Each row was made from one walk, in order. Every step used is in the known rows, and no mark comes twice. Write each row's walk.
Known rows
U > T: [-0.85 -1.83 -1.41  0.05  0.92 -0.76 -2.17  1.84  0.48  1.96  1.68  0.18
 -1.44 -0.98 -0.10  1.68 -1.28 -1.69 -0.90  2.83  1.76  0.08]
T > C > D: [-0.77 -1.04  2.88  2.33  1.09 -0.28  3.49 -0.91  0.09 -1.00 -0.16 -1.88
  1.00 -1.00  0.26  0.65 -0.25 -0.11 -1.59 -0.91 -4.57  2.07]
T > M > D > U: [-0.99  0.56  4.76  0.25 -1.29 -1.41 -1.71  1.68  0.86  0.69  1.67 -1.59
  1.75  0.02  1.31  1.43 -3.13  2.59  1.54 -0.88 -4.21  2.10]
U > M: [-1.55 -0.12 -0.32 -0.06 -2.53 -0.95 -0.22  1.54  0.73  1.85  2.80  0.09
  0.45  1.61 -0.80 -0.66  0.70 -0.16  0.44  2.95 -0.76  2.74]
D > U: [ 2.52  0.55  0.96  2.35  1.06  0.59 -1.34 -0.02  0.68 -0.36  1.46 -0.38
  1.42 -1.22  0.46  2.04 -2.15  1.83  0.56 -0.11  0.08  1.53]
D > U > M > T: [ 1.95  0.57  2.89  1.39  0.59 -0.11 -1.23  1.47  1.30  1.58  4.00 -0.09
  1.26  1.82  0.08  1.60 -0.09  1.51  1.00  0.47 -0.39  4.09]
T > U > C > D: [ 1.61 -3.03  4.21  0.24 -2.19 -0.66  1.99 -2.25 -1.37  0.83  0.65  0.03
  0.53 -0.56 -0.45  1.18  0.66  0.55 -0.73 -2.01 -1.84 -2.06]
U > C > D > T > M: [-0.66 -4.89  4.69  0.76  0.40 -1.22  2.97  3.67 -1.87  3.41  0.43 -1.39
 -1.40 -1.51  1.50  0.38  0.31 -1.21 -2.19 -1.17 -2.76  0.35]
C > U > T > M: [-1.22 -1.02  4.34  0.54  1.35 -0.58 -3.41  2.57 -0.44  2.03  2.40 -0.68
  0.91 -0.83  0.69 -0.44  0.36 -2.75 -0.26  2.23  0.50 -2.48]
U > M > D > T: [-1.16 -0.67  2.18 -0.34 -0.09 -2.15 -1.25  1.65  1.58  1.30  3.98 -0.88
 -0.65  3.42 -0.54  0.57 -1.18 -0.28  2.08  0.78 -0.88  4.29]
C > D > U > T: [ 2.27 -2.31  3.45  2.59  1.56  0.75  0.38  1.28 -0.14 -0.22  0.69 -1.15
 -2.93 -2.92  0.27  3.85 -2.69 -1.28  0.21  1.33 -1.80  2.91]
M > T: [ 0.79  0.23  2.89 -1.49  2.34  0.14  0.64  0.15  0.29  0.34  0.65  0.41
 -0.45  2.91  0.39  0.00  1.96 -0.24 -0.05 -2.39  0.31  0.53]
M > D > T > U > C: [ 1.32 -1.95  4.38 -0.49  1.59 -2.14 -1.22 -1.14  0.37 -0.11  2.61 -1.08
  0.48  2.38  0.19  1.78 -1.91  0.96  1.39 -3.64  0.00 -0.17]
U > M > T > C: [-1.63  0.06  2.24 -0.06 -0.29 -1.48  1.01  1.02  1.67  2.13  4.01 -0.21
  2.26  3.93 -0.55 -0.43  2.14  0.46 -0.95  0.49 -1.91  3.82]
D > T > C: [ 0.13 -1.01 -0.08  1.57  4.51 -1.84  0.69  1.14  1.39  2.02  2.52 -1.47
  1.36  2.00  1.18 -0.34 -0.89 -0.02 -2.46 -1.12 -0.60  0.70]
C > U: [ 1.11  0.48  4.41  0.81  1.94  0.82 -1.83 -0.58 -0.99 -1.43  0.85 -0.55
  1.39 -0.20  0.09 -0.96  1.57 -1.90  0.81 -0.69  0.95 -2.51]
D > T > C > U > M > Z: [-0.69 -0.36  3.40  1.98  4.97 -1.74 -0.97  1.00  1.01  2.09  5.43 -2.74
  2.70  1.69  0.43 -0.32 -0.64 -1.87 -0.15 -0.36 -1.73  0.94]
C > D > U > T > M > Z: [ 0.18 -1.81  4.23  1.78  1.18  0.16  0.06  2.05 -0.17  1.44  1.25 -2.29
 -2.16 -3.69  0.52  4.23 -3.48 -1.38  1.13  1.35 -4.77  3.02]
U > M > Z: [-2.81  0.71  0.55 -0.55 -1.89 -0.86 -0.86  0.55  0.52  1.73  3.98 -0.87
  0.73  0.12 -1.38  0.95 -0.49 -1.03  2.73  2.47 -3.07  3.06]
D > T > M: [-0.64 -1.22  0.94 -0.41  2.45 -2.18 -0.03  4.18  0.96  4.76  1.63 -1.20
 -0.58  2.10  1.98 -1.03 -0.92 -0.44 -1.22 -0.13 -1.49  0.23]

Which walk is each row?
[-0.73  0.55  6.56  0.37 -0.17 -0.43 -2.90 -0.06 -0.13 -1.68  3.28 -0.79
  1.74  1.49 -0.79 -0.45  0.91 -1.51  3.06  0.31 -0.21  0.96] | C > U > M > D
[ 0.49  1.05  1.40  1.85 -0.39 -0.21 -2.01  0.34  0.94  1.03  4.44 -1.36
  1.92 -1.24 -0.58  2.75 -2.67  1.09  2.55  1.95 -2.37  4.02] | D > U > M > Z
[-0.13  0.39  2.67 -1.01 -3.32 -1.88 -1.34 -2.66  1.35  0.38  3.60 -0.04
  1.61  3.12 -1.46  0.86 -0.85  1.80  2.72  0.02 -1.39  0.84] | T > U > M > D
[-1.32 -0.69  3.90  0.35 -0.13 -1.16  2.52  1.03  1.13  1.61  3.18 -0.79
  0.62  3.38 -0.43  0.03  1.97 -0.42 -0.62  0.36 -3.41  4.64] | U > M > T > C > D
[-1.68 -0.51  2.30  0.54  0.30 -2.55 -0.74  1.31  1.90  1.21  4.73 -1.51
  1.17  3.39 -0.31  0.59 -1.29  0.38  1.04  0.55 -2.00  4.46] | U > M > D > T > C
[-2.10  0.01  2.28 -0.51 -2.67 -1.55 -1.33  0.55  1.18 -0.09  3.13 -0.52
  0.27  1.82 -1.13  0.69 -0.67  0.36  2.66  1.42 -1.57  3.91] | U > M > D
[ 0.96 -0.73  3.59  3.74  1.78  0.17  2.72 -0.87  0.47 -1.26  0.93 -2.25
  1.77 -1.81  0.51  2.05 -1.66  0.99 -1.23 -0.95 -4.55  2.84] | T > C > D > U
[ 1.66 -2.51  2.96  0.72  3.29 -0.27  2.89  1.70 -0.21  0.71 -0.29 -1.37
 -4.01  0.17  0.81  1.09 -0.92 -2.45 -0.47 -1.17 -2.02  1.70] | C > D > T
[ 2.51 -1.04  0.30 -0.28  2.80 -1.84 -0.38 -0.45  1.02  2.52  2.52 -0.25
 -0.24  3.14  0.52  0.21 -0.99  0.14 -0.37 -1.72  0.98 -1.70] | D > T > U
[-0.57  0.43  3.80  2.50  2.34 -0.27 -0.09 -1.39 -0.07 -1.37  1.99 -1.36
  4.48 -0.09  0.27 -1.09  0.87 -0.40 -1.43 -1.08 -1.39 -1.32] | T > C > U
[-2.36 -1.92 -0.32 -0.56 -0.57 -1.68 -2.18  4.09  0.64  4.34  1.80 -0.37
 -0.73 -0.76  0.86  0.81 -1.44 -1.07 -1.52  3.50 -0.60  0.06] | U > T > M
[-0.24 -0.34  1.18  1.76  1.18 -0.70 -3.55  2.58  0.98  2.90  3.59 -1.49
  0.98 -2.84  0.83  3.86 -3.93  0.47  0.62  2.66 -2.01  1.83] | D > U > T > M > Z
[-3.50 -1.21  0.01 -0.87 -0.03 -1.61 -2.62  3.18  0.43  4.24  2.66 -1.46
 -0.51 -2.06  0.34  2.05 -2.53 -1.69  0.05  3.38 -2.57  0.30] | U > T > M > Z
[-0.37 -0.61  3.13  0.84  3.60 -1.79 -0.59 -0.43  1.55 -1.05  2.38 -1.94
  0.99  2.30  0.64  1.27 -2.77  0.58  0.60 -2.97 -1.57  2.27] | M > D > T > C
[ 1.50 -0.51  3.67 -0.98  2.27 -1.96 -1.60 -1.65  1.32 -0.68  2.27 -0.88
 -0.38  3.22  0.13  1.84 -2.53  0.84  2.27 -3.21 -0.31  0.08] | M > D > T > U
[ 0.96 -1.90  3.73  0.14  1.54 -1.22  1.77 -0.53  0.49  1.95  2.54 -1.93
 -2.76  1.13 -0.41  1.85 -1.34 -2.15  1.71 -0.69 -4.19  1.74] | C > D > T > U > M > Z
[-0.19 -4.24  4.20  1.01 -1.09  0.18  2.79  1.03 -2.47  0.52 -0.80 -0.54
 -1.01 -2.66  0.15  1.11  1.08 -1.06 -1.44 -0.92 -1.70  0.27] | U > C > D
[ 0.66 -1.00  0.79  1.82  0.77 -0.85 -3.13  3.51  0.89  3.07  2.79 -0.59
  0.80 -1.87  1.10  2.49 -3.37  0.98 -0.76  2.66 -0.58  1.49] | D > U > T > M
[ 0.47  0.01  0.44 -0.74 -3.47 -1.50 -0.64 -1.90  1.16  2.06  3.47  0.55
  1.72  2.75 -1.29 -0.20  0.30  1.36  1.04  1.11 -0.89 -0.07] | T > U > M
[ 0.82 -0.73  2.64  2.21  5.64 -1.36 -0.52  0.79  0.85  1.19  3.21 -1.90
  2.22  1.68  1.22 -1.05 -0.15 -1.32 -1.85 -1.58  0.08 -0.70] | D > T > C > U
[ 2.67 -2.40  3.53  0.41  2.34 -0.74  2.40 -0.48  0.15  0.97  0.38 -1.19
 -3.16  1.29  0.35  1.20 -1.04 -1.51 -0.14 -1.92 -2.25  0.27] | C > D > T > U
[-2.65  0.08  3.84 -1.25 -2.09 -1.74 -0.84  1.91  0.50  1.00  0.63 -1.39
  0.98  0.71  0.91  0.13 -1.85  1.58  1.21 -0.76 -3.93  1.25] | T > M > D
[ 2.14  0.24  3.28 -1.98  1.22 -0.61  0.27 -2.33  0.79  0.58  1.33  0.58
  0.70  4.12 -0.12  0.46  1.83  1.00  0.23 -3.41  0.15 -1.37] | M > T > U
[ 1.59 -1.29  0.30 -0.17  1.20 -2.28 -0.63  0.37  1.69  3.81  4.34 -0.14
  0.08  4.17 -0.01 -0.25 -0.56  0.02  0.09  0.22  0.46 -0.05] | D > T > U > M
[ 1.21 -1.97  1.88 -0.26 -2.15 -1.05  0.13 -2.24 -0.96  1.36  1.70  0.47
  2.51  0.20 -0.43  0.46  0.53  1.64 -0.79 -1.57  0.18 -2.97] | T > U > C
[ 0.07  0.02  6.22  0.43  1.71 -1.03 -2.85  1.11  0.29 -0.37  4.03 -1.30
  0.98  2.49 -0.17 -0.51  0.41 -2.05  2.59 -0.10  0.44  0.87] | C > U > M > D > T
[ 1.28 -0.78  0.13  3.45  2.53 -0.43 -2.24  1.04  1.38  0.97  3.48 -1.04
  2.31 -2.14  0.46  3.33 -3.37  1.15 -1.53  1.98  0.04  2.00] | D > U > T > C
